Every row comes from one small tree of marks. The marks that hang from a mark follow it in brackets, in alphabetical order. Every link used is in the known rows. Which tree was each row made from?
Known rows
rosuk{votute{kaba madas nanu nimeb{peno} pafuzuv}}: -3.8	10.9	51.8	30.2	31.1	25.0	-14.2	28.9	-28.5	60.4	0.5	-2.0	-49.2	-80.3	-15.1	-9.0	-13.0	-19.7
panip{votute{madas}}: -38.6	-29.2	61.8	-2.6	-37.9	-11.1	16.1	-32.9	29.9	-31.8	0.8	-17.6	6.4	-29.5	-31.6	-24.2	-2.6	-19.6
kaba{votute{madas}}: -16.7	-47.7	60.3	7.2	-29.3	-21.9	9.4	-17.0	5.1	-20.8	5.4	-13.2	-13.4	-23.9	-27.2	-47.8	-14.7	-25.9
panip{roze votute{kaba madas nanu nimeb{peno}}}: -19.0	6.5	53.1	25.8	30.7	44.8	6.1	-13.0	-13.2	5.3	-1.9	-55.7	-45.3	-70.1	-39.1	-8.8	26.5	-13.1
panip{roze votute{nanu nimeb pafuzuv}}: -17.7	41.0	19.0	18.8	-4.1	16.9	-19.9	-46.9	59.8	-16.6	1.8	-21.4	-34.2	-53.9	-4.1	13.9	17.2	9.3
panip{votute{nanu nimeb}}: -30.6	26.3	31.3	10.7	-19.4	-5.7	-3.5	-46.2	38.8	-11.4	-8.6	7.2	-6.5	-35.9	-19.0	-5.7	6.2	10.1
peno{nimeb}: -46.2	-32.1	40.0	4.7	-17.1	-35.3	14.7	-85.3	73.1	-1.2	13.9	16.1	25.0	-19.0	-14.3	-19.3	10.9	-9.6
votute{kaba}: -36.0	-62.0	51.8	4.8	-18.8	-10.1	22.2	-49.9	43.1	5.1	30.6	0.3	2.8	-24.1	3.2	-8.4	-4.9	-7.6
votute{kaba madas nanu nimeb{peno} pafuzuv}: 0.8	5.0	44.0	27.8	37.2	17.8	-29.2	-5.5	-14.2	59.2	-7.8	-5.7	-51.7	-71.9	-4.4	4.6	-5.4	1.7
panip{roze votute{kaba madas nanu nimeb pafuzuv}}: -22.4	44.0	35.7	17.4	14.3	47.4	4.6	-9.4	10.0	9.2	-8.6	-38.0	-79.2	-71.7	5.8	16.4	2.6	-17.9
votute{madas}: -25.0	-46.2	57.4	5.5	-20.1	-30.4	-2.0	-48.6	35.9	-4.7	22.5	-11.8	7.5	-19.5	-16.8	-17.7	-4.6	-8.7
panip{roze votute{madas}}: -36.6	-29.7	58.7	3.2	-25.9	3.7	16.3	-45.3	43.4	-48.8	18.6	-53.7	-4.3	-33.0	-33.7	-18.1	18.8	-20.6
rosuk{votute}: -32.5	-51.2	53.7	7.0	-36.9	-29.5	15.9	-37.2	52.9	-12.2	40.9	3.4	31.9	-23.2	-20.2	-27.6	-5.5	-16.4
panip{votute{kaba nanu nimeb}}: -40.4	18.8	39.4	11.2	-11.4	19.6	18.7	-28.0	18.3	6.0	-8.2	6.7	-30.1	-43.9	-3.8	-0.3	-2.3	-7.1
famo{votute{kaba madas nanu nimeb pafuzuv}}: -15.1	21.0	55.7	34.0	9.0	4.7	9.4	1.3	5.9	43.1	-22.1	18.8	-64.9	-62.3	11.7	13.6	-43.4	-1.8
kaba{votute{madas nanu pafuzuv}}: -8.9	-0.3	45.6	19.4	-15.3	-13.5	-27.9	-13.7	13.6	5.1	-12.1	-3.9	-54.3	-51.6	-8.0	-2.8	-25.5	-15.2
panip{roze votute{pafuzuv}}: -30.2	-22.5	35.1	5.6	-33.6	4.9	0.4	-51.5	80.8	-47.9	17.2	-38.5	-3.3	-41.2	-7.0	-3.3	14.5	-6.2
votute{pafuzuv}: -19.1	-39.7	36.9	4.6	-26.6	-29.2	-20.3	-57.4	73.6	-3.6	20.2	4.5	9.6	-25.4	9.2	-0.4	-6.6	4.1

Write each row's tree
-0.3	-2.0	36.7	15.2	-9.3	-10.3	-7.6	7.6	-5.2	2.9	-9.3	2.9	-46.6	-39.3	-7.3	-52.7	-21.2	-16.1 : kaba{votute{madas nimeb pafuzuv}}
-24.0	-22.7	50.5	12.9	9.8	1.9	22.7	-17.2	-6.7	29.4	14.3	-2.9	-25.7	-30.7	2.6	-31.5	-8.6	-14.9 : votute{kaba madas nimeb}
-12.9	15.1	34.1	24.7	23.7	46.7	-11.8	-21.9	24.5	4.7	-0.6	-37.5	-43.3	-77.1	-15.9	7.3	23.4	3.2 : panip{roze votute{kaba nanu nimeb{peno} pafuzuv}}
-19.0	8.5	45.7	19.5	20.9	4.1	3.0	-25.5	-8.3	43.6	5.2	2.0	-48.7	-43.8	2.5	3.7	-9.3	-5.3 : votute{kaba madas nanu nimeb}
-2.4	-6.5	28.5	13.7	-18.2	-13.1	-6.5	-11.3	26.0	-5.6	-0.1	15.8	-22.7	-31.5	-1.6	-46.9	-13.1	-4.2 : kaba{votute{nimeb pafuzuv}}
-25.6	9.2	30.4	12.7	-21.2	7.0	-21.9	-63.7	79.0	-32.2	7.8	-34.8	-25.3	-55.4	-6.9	30.3	11.8	1.6 : panip{roze votute{nanu pafuzuv}}
-11.0	-8.1	33.4	17.2	-26.0	-19.4	-29.6	-34.5	43.0	-2.5	-3.0	7.7	-34.1	-43.7	-4.1	3.6	-24.0	-3.5 : kaba{votute{nanu pafuzuv}}
-11.6	-43.6	58.4	17.3	27.2	10.5	8.2	-6.8	-21.3	33.1	13.5	-15.5	-14.6	-43.8	-23.1	-38.2	6.8	-8.0 : votute{kaba madas nimeb{peno}}
-10.9	-30.3	50.8	7.3	-28.1	-14.5	-8.7	-7.7	16.2	-11.3	-3.1	-7.3	-34.1	-37.1	-9.8	-33.8	-24.4	-22.1 : kaba{votute{madas pafuzuv}}
-26.1	-1.6	55.2	15.6	-4.6	9.9	0.4	1.8	4.7	37.7	8.1	-1.9	-55.4	-68.2	9.7	17.7	-32.7	-32.0 : rosuk{votute{kaba madas nanu pafuzuv}}
-10.8	23.9	34.4	21.7	22.2	10.2	-13.4	-16.6	1.8	53.7	-4.6	11.0	-65.3	-56.3	23.0	15.2	-19.4	-5.0 : votute{kaba madas nanu nimeb pafuzuv}
12.0	-20.5	45.8	22.3	7.0	0.0	-21.1	18.4	-19.5	6.6	-11.8	-8.9	-28.7	-51.5	-34.0	-61.2	-8.2	-8.9 : kaba{votute{madas nimeb{peno} pafuzuv}}
-27.1	-41.6	72.2	19.0	-22.1	-4.2	24.8	-5.4	27.8	15.7	-8.9	1.8	-32.3	-50.8	7.7	-0.1	-48.2	-20.9 : famo{votute{kaba madas pafuzuv}}
-15.5	18.4	24.4	20.4	12.8	5.8	-13.4	-34.1	28.6	44.2	5.9	19.1	-46.3	-49.7	29.8	15.5	-14.3	8.5 : votute{kaba nanu nimeb pafuzuv}
-4.7	-1.6	31.8	27.7	27.1	12.8	-29.4	-23.5	13.5	50.5	2.5	5.4	-31.6	-61.3	-0.6	9.5	2.7	14.2 : votute{kaba nanu nimeb{peno} pafuzuv}
-8.4	-11.7	54.0	28.3	36.9	8.8	-13.2	-15.5	-24.7	49.6	3.4	-12.1	-31.4	-54.4	-23.5	-7.1	4.9	-0.5 : votute{kaba madas nanu nimeb{peno}}
-19.4	-25.9	55.9	7.3	-26.0	-16.1	-0.7	-5.3	29.6	4.9	19.1	-1.2	-11.2	-44.3	-7.0	-22.4	-20.5	-29.8 : rosuk{votute{madas pafuzuv}}
-0.8	-44.0	46.2	20.6	-5.8	-15.1	-5.2	-12.9	-1.1	-8.4	8.1	-3.9	12.3	-30.4	-49.0	-69.8	9.5	0.5 : kaba{votute{nimeb{peno}}}
7.3	-27.9	37.0	20.6	-2.4	-7.3	-21.9	-1.9	9.0	0.7	0.2	0.5	-8.3	-44.6	-28.0	-55.5	-1.3	3.2 : kaba{votute{nimeb{peno} pafuzuv}}
-0.8	22.9	22.2	23.3	-7.8	-12.2	-28.2	-19.8	21.9	10.7	-10.5	18.8	-45.8	-45.0	0.4	-12.6	-18.1	6.9 : kaba{votute{nanu nimeb pafuzuv}}
-12.1	6.2	30.6	23.8	-9.0	-19.0	-11.4	-31.3	13.6	3.5	2.1	13.3	-26.8	-30.0	-19.9	-29.3	-10.6	5.3 : kaba{votute{nanu nimeb}}
-31.7	-25.2	58.0	16.2	2.6	-2.9	1.9	-41.0	12.2	29.0	12.4	-7.1	-36.3	-41.3	-0.1	19.9	-13.3	-12.7 : votute{kaba madas nanu}
-9.0	29.1	29.9	21.2	-4.4	-14.5	-21.1	-18.1	36.2	26.2	14.9	20.6	-21.6	-49.4	4.8	-0.8	-13.9	0.6 : rosuk{votute{nanu nimeb pafuzuv}}
